What can hang from each mark
A: D K M
V: F
H: X
D: A X
R: G
X: D H K L M
M: A E F R X
F: M V
L: E X
E: K L M
K: A E

Each row was made from one small tree. The marks that hang from a mark follow it in brackets, in alphabetical order. Every link used is in the known rows. Write each row's tree.
In the rows, 128 means zero.
Known rows
E(K): [135 127 135 153  90 154 127 142 142 130 121 126 134 132 124 103 134 125
 120 118 115 129 133 156 135 131 113 126 123 120 124 128 123 143 131 133
 138 127 130 138 141]
H(X): [129 128 124 129 128 118 122 133 119 142 130 133 120 128 122 102 131 124
 122 131 120 125 139 119 127 125 127 139 120 131 139 128 125 125  97 175
 137 129 130 128 129]
X(K L M): [147 120 139 151 136 137 147 150 119 143 118 126 177 150 121  93 147 136
  88 127 115 114 124 113 140 115 120 143 111 135 138 126 146 109 113 184
 141 138 127 152 126]
M(E(L) F R X): [151 117 161 124 136 142 153 126 151  93  96 157 132 121 146 117 144 136
 106 143 215 154 142  91 143 131 112 134 140 131 127 148 100 134 144 104
 142 148 123 145 128]
V(F(M(A R X))): [170 109 177 123  72 122 152 126 158  42 101 172  86 114 131 151 117 136
 110 118 162 134 148 134  91 135 112 111 107 130 126 148 112 162 133  93
 153 147 120 104 100]
M(E(K)): [141 128 142 145  93 154 128 125 149 124 112 117 138 131 132 105 135 130
 119 127 131 126 136 143 142 135 110 124 132 162 127 132 120 150 129 118
 150 130 129 164 137]
F(M(E(K) R) V): [170 118 179 150  76 148 144 132 154  62  94 163 127 129 135  98 127 139
 121 132 123 122 171 138 105 133 102 103 136 172 129 153 112 176 120 120
 119 137 120 119 118]
M(R(G) X(K)): [190 126 121 125 126 138 132 149 137 112 107 143 173 134 154 107 146 134
 102 138 143 168 123  93 110 140 120 137 115 134 129 131 116 111 128 131
  96 149 121  68 121]
M(A(D)): [134 124 138 123 105 132 135 139 139 127 115 118 130 118 135 124 132 125
 113 120 154 142 117 133 121 129 127 127 127 124 130 129 125 132 118 120
 187 147 133 121 123]
M(E F R): [141 126 148 109 141 130 150 121 145 102 112 149 143 119 140 133 128 139
 123 140 152 131 141  90 139 134 120 120 160 116 132 139 114 148 129 120
 105 141 124 113 122]
V(F(M(R X(D)))): [167 106 173 136 108 126 167 143 159  56 105 177 131 120 128 136 122 127
 109 120 162 136 147 124  93 122 117  94  99 130 130 143 119 147 126 125
 126 153 119 107 108]
A(M(F R X)): [136 126 153 101 141 136 142 145 154 126 105 163 139 106 150 135 133 134
 102 142 139 150 126 105 152 131 128 135 140  87 130 143 132 146 141 114
 120 135 126 108 133]
K(A E(L(X(H)))): [ 87 118 114 176 114 134 150 127 136 150 132 164 191 149 116  32 157 136
  51 130 170 129 111  91 128 109 116 128 139 137 123 133 136  92 128 213
 165 121 137 173 184]
A(D): [133 126 129 125 136 132 136 143 128 135 118 116 149 125 141 121 132 125
 122 126 132 146 122 122 126 125 130 125 134 128 130 127 128 126 116 129
 152 144 133 122 133]
X(D L): [138 121 135 164 134 132 151 147 148 135 121 137 157 144 122  98 138 127
 106 117 178 118 128 131 122 117 129 124 107 138 137 126 128 112 117 190
 137 143 126 139 130]
E(K(A)): [125 130 119 139  70 166 127 138 146 140 124 129 140 127 114  89 138 118
  98 122 116 130 137 151 136 130 106 131 127 115 124 126 129 142 123 143
 145 123 136 144 182]
L(E X(D H K)): [139 103 149 185 132 133 160 158 140 140 137 155 236 158 113  16 152 129
  52 113 133 110  91  97 124 102 121 101 121 103 140 124 142  89 115 233
 152 140 132 150 136]
R(G): [131 135 107 116 135 130 124 133 120 124 128 131 150 130 140 125 134 124
 140 128 128 151 129 117 119 139 128 124 129 133 128 127 128 107 127 139
  97 129 124  86 124]
L(E): [130 130 135 142 130 150 131 150 124 126 134 151 125 137 125  84 132 130
 126 117 125 129 124 127 126 127 123 127 131 119 129 132 140 123 141 148
 135 126 132 133 138]
E(L): [128 115 135 151 127 139 138 131 120 127 120 132 126 134 124 109 140 124
 127 128 172 131 135 127 125 122 125 127 124 125 125 135 122 110 135 134
 145 128 128 140 136]
L(X(K(E) M)): [138 133 131 158 139 144 140 144 120 155 133 153 196 149 120  46 147 140
  50 130  84 118  97  95 147 114 121 131 123 135 129 128 154 102 119 181
 146 127 131 167 129]
F(M(A(D K))): [175 111 167 133 104 136 129 129 142  75 120 135 147 137 134 111 131 130
 106 124 134 134 126 161 110 127 134 122 120 139 133 135 117 147 103 124
 197 152 132 133 119]
M(R X(K)): [186 118 143 135 118 138 136 146 144 115 108 138 151 131 143 113 140 138
  90 139 142 142 121 103 119 131 118 140 114 129 130 131 114 131 129 120
 126 149 124 113 125]
D(A X): [131 145 147 128  69 134 138 102 117 123 115 119 149 118 136  98 142 122
 128 118 114 122 151 122 132 100 141 121 155 126 133 125 133 132 105 139
 154 117 132 124 140]
E(L M(F)): [116 103 162 135 134 149 146 145 145 106 119 135 141 129 118 110 137 122
 126 121 133 136 144 123 156 115 108 118 136  76 121 149 127 144 143 146
 140 133 129 149 132]
K(A E(L M)): [109 118 131 152 111 169 139 151 151 134 125 148 140 137 115  68 145 128
  95 126 131 136 136 116 139 117 104 138 125 137 118 148 147 139 149 167
 159 124 138 172 184]
L(E(K M)): [129 116 164 153  84 187 131 176 160 118 126 129 133 139 116  58 137 121
 113  99  68 127 128 161 142 126  96 124 123 100 122 142 146 163 149 156
 147 127 137 148 146]
E(K(A) L M(R)): [126 103 152 144  58 187 150 161 167 117 107 121 136 126 115  70 153 115
  85 117 121 133 145 148 123 125  87 132 124  85 117 149 129 152 136 153
 138 129 135 117 182]
H(X(D M(R))): [113 116 138 107 131 125 151 163 126 144 122 137 160 117 115  96 146 115
  91 130 111 113 126 102 117 116 122 132 105 100 146 130 143 117  88 191
 118 143 128  90 122]
A(D(X) M(R(G))): [140 144 123 101 138 142 149 141 127 141  95 123 190 111 172 100 149 123
 121 135 115 170 131  99 114 121 137 113 159 108 136 133 142 110 103 145
 114 128 132  36 135]
L(E(M) X(H)): [ 96 107 164 140 120 134 144 147 153 120 141 127 176 148 117  47 140 128
  71 107  80 120  99 118 134 112 110 115 137  96 130 138 152 125 130 204
 146 126 135 148 127]
X(L M(A R)): [123 123 149 119  99 130 153 144 140 120 109 134 125 128 125 117 143 133
  87 120 149 111 122 125 114 129 117 149 114 114 137 135 137 124 121 157
 144 140 123  98 112]
A(D K M(F R)): [160 120 151 107 159 146 159 164 145 121 115 144 197 123 158 112 136 134
 106 148 116 145 125 120 154 120 142 119 163  74 133 140 135 134 114 141
 138 147 136  97 144]
H(X(D K L)): [175 111 133 185 137 128 148 159 138 155 120 143 184 156 113  51 148 129
  85 123 164 109 136 111 125 107 125 131  94 140 150 124 124 103  83 252
 149 151 129 148 133]
H(X(L)): [138 127 127 156 131 118 134 139 127 146 123 137 122 146 122  83 137 133
 109 125 151 119 143 124 122 123 126 149 113 144 144 126 122 118  93 217
 140 136 131 139 130]
H(X(K M(E))): [145 123 139 118 137 125 129 132 110 146 119 118 173 133 120  86 145 131
  89 146  95 113 131  88 150 118 115 143 116 162 149 128 142 121  86 176
 155 138 130 167 123]
X(D(A)): [128 124 146 135  83 136 146 135 134 133 124 130 168 119 125 104 139 115
 118 113 142 113 133 123 131 105 140 118 124 129 135 126 141 121 119 152
 148 136 130 126 141]
K(E(L M(R))): [129 111 150 154 126 162 149 160 152 116 114 149 133 138 134  83 146 136
 111 125 133 131 133 106 119 122 108 133 128 126 115 152 136 143 157 155
 126 132 128 125 140]
L(X): [131 130 131 135 123 125 135 118 131 134 135 128 139 135 123  90 132 126
  82 123 126 126 111 131 127 124 129 121 132 120 130 128 125 110 114 147
 134 125 131 132 120]
V(F(M)): [145 113 157 141 115 121 150 121 128  68 121 161 115 128 118 143 111 132
 143 120 117 122 158 133 107 122 121  94 124 131 126 141 129 145 125 129
 126 131 122 129 113]

Write each row's tree
[148 134 138 139 172 155 145 170 144 140 125 168 207 138 155  83 137 143
 107 147 112 148 118 115 178 114 146 121 161 118 129 138 148 136 129 160
 167 141 141 162 157] -> A(D K(E) M(F))
[155 109 163 136 111 121 162 127 135  58 114 167 111 123 128 145 114 136
 138 122 121 119 160 120  89 126 118  95 130 114 127 144 124 148 124 127
 101 137 120  88 110] -> V(F(M(R)))
[155 108 142 172 129 117 141 143 148 129 110 132 194 158 137  94 149 145
  83 130 165 133 118 100 133 116 119 145 107 159 136 124 121 116 121 196
 160 151 124 168 132] -> M(X(H K L))
[ 73 117 141 114 128 103 143 124 121 141 136 115 192 133 117  96 145 126
  65 128  90 116  96 106 138 114 124 125 132 107 135 123 150 100 106 177
 141 125 129 138 117] -> L(X(H M))
[147 131 158 120  96 124 136 146 153  88 110 175 114 114 125 126 121 133
 114 135 172 150 149 131 159 128 116 117 131 120 127 146 110 157 138 106
 172 143 122 145 111] -> M(A F(V) X)
[130 111 164 137  51 164 125 149 173 111 115 108 119 125 114 106 134 120
 106 103  95 122 126 174 142 130  98 128 111 106 120 141 130 175 138 128
 175 129 132 141 127] -> E(K M(A))
[168 125 150 104 140 140 144 131 147 115 118 125 166 133 157 118 137 140
 107 156 124 119 125 126 144 129 140 130 149 155 135 141 137 137 123 117
 133 129 132 124 136] -> A(K M(E R))
[166 118 151 162  79 138 155 130 136 142 125 129 214 137 119  47 150 119
  58 113 133 106 113 112 134  96 138 110 125 119 136 124 139  98  99 188
 158 137 130 140 135] -> L(X(D(A) K))
[164 118 152 121 123 138 141 148 145 100 125 137 170 130 138 110 131 130
 108 132 149 145 124 142 155 123 134 119 148  90 132 130 114 140 112 131
 192 157 135 138 128] -> M(A(D K) F)
[138 143 133 154 133 149 140 137 112 146 117 148 193 140 128  67 151 140
  96 133  79 126 125  91 148 104 122 127 134 140 133 125 151 125 116 166
 150 122 133 161 140] -> D(X(K(E) M))
[106 141 105 132 128 155 128 141 141 170 127 166 153 123 129  89 136 135
  93 141 113 129 123 109 149 122 129 139 137 147 126 136 164 131 140 158
 146 110 141 156 192] -> K(A(M) E)
[169 149 146 179  86 152 150 124 130 120 122 150 183 164 146  38 152 145
 106 124 135 118 151 131 145  94 151 135 155 171 135 125 133 126 106 201
 176 126 136 168 158] -> D(A(K(E)) X(L))
[144 120 127 123 143 155 149 156 138 163 110 146 211 115 132  90 141 126
  80 142 112 147 126  93 167 111 125 122 153  81 136 136 151 127 110 166
 162 139 143 143 187] -> X(K(A(D M(F))))
[158 128 165 110  94 125 146 154 160  77 103 181 111 109 134 128 124 137
 107 137 175 149 150 121 139 132 113 117 137 103 128 148 104 160 138 105
 147 148 119 103 107] -> M(A F(V) R X)
[ 84 128 144 136 127 110 153 123 120 136 112 115 190 142 127  97 152 132
 100 124 115 116 129 107 135 100 124 131 136 124 143 120 144 113  97 206
 150 126 128 143 128] -> D(X(H L M))
[138 120 130 164 134 122 146 152 139 151 124 143 150 146 115  73 143 123
  99 119 171 114 137 123 121 113 128 134  99 142 149 125 125 111  87 237
 145 145 129 139 130] -> H(X(D L))
[118 121 145 115 128 108 128 113 151 113 112 118 162 130 145 136 137 138
 105 142 162 142 116  98 141 128 120 136 127 185 132 128 120 136 131 122
 163 142 124 174 125] -> M(E X(H))
[144 131 151 120 129 125 136 150 142  98 114 172 131 120 130 123 122 133
 121 141 149 154 154 120 161 123 119 115 139 122 127 142 114 149 134 116
 137 141 121 149 121] -> M(F(V) X)
[153 116 165 134 119 119 151 103 134  61 112 153 119 127 126 145 112 137
 140 128 135 119 161 118 115 125 119  93 133 173 129 143 126 151 122 114
 137 134 122 156 109] -> V(F(M(E)))
[196 111 149 171 125 141 160 165 164 123 102 149 181 149 136  82 150 136
  70 126 192 133 120 107 115 119 120 136  92 141 138 129 114 116 120 182
 136 162 123 124 128] -> M(R X(D K L))
[ 97 116 132 186 135 124 148 131 130 143 129 160 185 154 127  45 153 141
  73 125 168 126 107  93 126 110 123 122 135 142 123 134 130  92 135 203
 160 125 129 169 141] -> K(E(L(X(H))))
[124 127 128 123  75 171 142 151 157 154 110 139 147 112 130  91 142 122
  85 132 104 126 132 141 132 131 110 134 136  96 128 138 146 145 128 143
 125 116 139 101 190] -> E(K(A(M(R))))
[142 110 161 131  81 121 146 143 152 106 128 127 225 139 139  96 152 122
  90 129 152 127 118 128 149 100 146 125 118 145 137 122 132 123 112 165
 184 152 131 159 145] -> M(X(D(A(K)) H))
[165 120 171 126 117 121 144 120 141  60 100 164 121 125 137 123 120 143
 130 143 136 120 166 110  99 131 116 106 141 181 132 154 117 162 117 116
 110 138 118 110 106] -> F(M(E R) V)
[157 117 166 134 111 123 142 136 135  67 109 172 116 125 130 121 121 138
 133 134 119 123 163 124  91 127 119 107 131 137 130 149 120 156 119 128
  98 134 117  83 109] -> F(M(R) V)
[ 87 103 155 116 132 119 161 128 124 117 105 121 181 126 135 116 157 132
 102 142 156 118 124  78 125 119 112 130 136 141 134 140 138 112 126 147
 139 137 123 129 127] -> X(H M(E(L) R))
[136 111 172 163 114 102 141 138 150  72 103 168 151 150 132 107 133 145
 107 129 161 134 152 123 111 116 118 124 110 182 136 141 119 145 116 181
 151 145 116 157 114] -> F(M(X(H L)) V)
[142 126 163 102 110 130 147 160 129  86 131 159 162 129 115 112 128 133
 108 144 111 123 145 148 176 116 125 110 144  94 132 143 133 144 118 130
 169 139 126 145 112] -> X(M(A(K) F(V)))
[ 99 129 151 132  72 112 144 101 120 124 114 116 187 123 137 100 147 126
 125 119 112 117 142 101 131  93 139 117 160 123 136 120 135 128 102 169
 157 120 131 127 144] -> D(A X(H))
[128 112 157 110  97 143 134 151 160 115 114  97 132 118 131 123 130 121
 107 113 110 140 116 142 133 125 115 127 121 114 126 139 137 157 124 125
 189 147 134 127 118] -> E(M(A(D)))
[131 123 145 119 120 132 142 141 144 119 114 141 144 112 131 125 128 127
 116 121 158 148 126 121 144 127 123 119 144  86 129 132 119 141 121 128
 178 150 131 125 124] -> M(A(D) F)
[163 141 154 129  73 140 140 109 119 105 126 115 175 136 141  83 145 125
 121 128 106 120 150 147 146  98 152 121 158 129 135 123 127 130  97 140
 167 122 135 135 145] -> D(A(K) X)
[125 116 164 127  93 159 131 157 156 106 129 133 108 128 115  86 130 124
 111 104 104 121 119 145 132 127 108 130 119 105 125 144 146 156 148 143
 169 129 135 137 126] -> L(E(M(A)))
[151 124 156 152 143 132 161 168 122 121 111 166 190 147 115  84 138 142
  98 138 116 118 156 106 167 106 115 117 137 108 138 140 141 124 112 195
 132 144 122 154 121] -> X(K L M(F(V)))
[103 119 142 154 128 123 145 137 131 132 141 148 175 148 121  48 142 132
  77 113 121 121  99 110 123 117 122 118 141 107 133 127 139 102 124 198
 144 125 134 140 132] -> L(E X(H))
[138 112 128 116 113 151 160 160 137 142 118 137 208 123 110  87 152 118
  60 137 111 114 117  97 124 113 112 125 111  92 139 128 153 114 106 171
 123 143 131 103 165] -> X(D K(A) M(R))
[156 125 141 116 147 145 138 157 135 140 124 115 185 133 152 108 136 128
 108 144 108 140 115 146 152 118 148 126 139 129 133 133 146 123 113 134
 170 137 139 137 146] -> A(D K M)
[158 130 147 113 145 139 132 125 140 125 124 119 169 136 147 117 132 136
 112 154 121 121 124 138 163 125 144 130 144 171 133 140 142 132 123 120
 159 124 134 165 139] -> A(K M(E))
[138 116 146 182  83 161 142 135 137 135 118 130 144 143 117  44 150 120
  73 111 158 128 123 156 130 121 110 120 122 109 120 135 114 107 125 159
 162 122 131 155 140] -> E(K L(X))
[137 132 162 135 109 154 147 151 154 122 100 161 163 116 134  98 129 135
 124 143 118 129 161 132 185 120 113  99 160 134 128 154 136 165 132 130
 146 122 128 167 140] -> A(M(E(K) F(V)))
[161 123 141 173 110 154 136 145 135 110 128 164 143 154 129  70 147 141
 105 132 187 126 125 144 137 123 132 135 122 154 121 139 120 119 146 145
 196 132 132 172 142] -> M(A(K(E(L))))
[152 118 166 154  90 152 124 110 149  89 106 138 129 133 127 106 130 132
 120 120 120 122 145 146 121 135 107 120 121 174 129 138 119 167 121 120
 148 130 125 163 129] -> F(M(E(K)))
[130 125 149 141  78 132 152 122 137 138 130 129 179 125 121  67 142 113
  72 109 141 111 117 125 130 102 141 111 129 118 134 126 138 103 104 172
 154 131 131 131 131] -> L(X(D(A)))
[165 132 125 182 135 143 137 135 132 148 134 159 183 156 126  45 140 146
  64 129 117 123 106  99 135 117 126 124 131 147 126 129 133 107 125 183
 142 128 132 164 134] -> L(X(K(E)))
[180 118 150 132 133 138 143 146 149 105 108 162 166 127 139 113 136 139
  94 140 146 150 129  91 141 129 115 132 132  92 129 135 109 140 132 129
 119 153 125 117 128] -> M(F R X(K))
[175 125 150 116 111 137 135 128 149 102 117 107 161 136 147 112 137 134
 104 140 163 138 119 143 142 131 134 127 138 171 134 131 116 137 110 108
 211 155 136 157 124] -> M(A(D K) E)
[152 116 163 125 111 143 144 154 177 102 105 122 118 138 139 114 138 135
  89 122 137 141 129 130 123 131 110 152 107 134 128 144 124 154 133 151
 128 149 125 118 119] -> E(M(R X(L)))
[152 125 148 137  88 155 141 131 155 114 105 126 136 126 140 106 138 134
 114 128 134 125 137 129 124 138 107 127 138 146 127 135 115 154 129 117
 124 135 126 121 134] -> M(E(K) R)
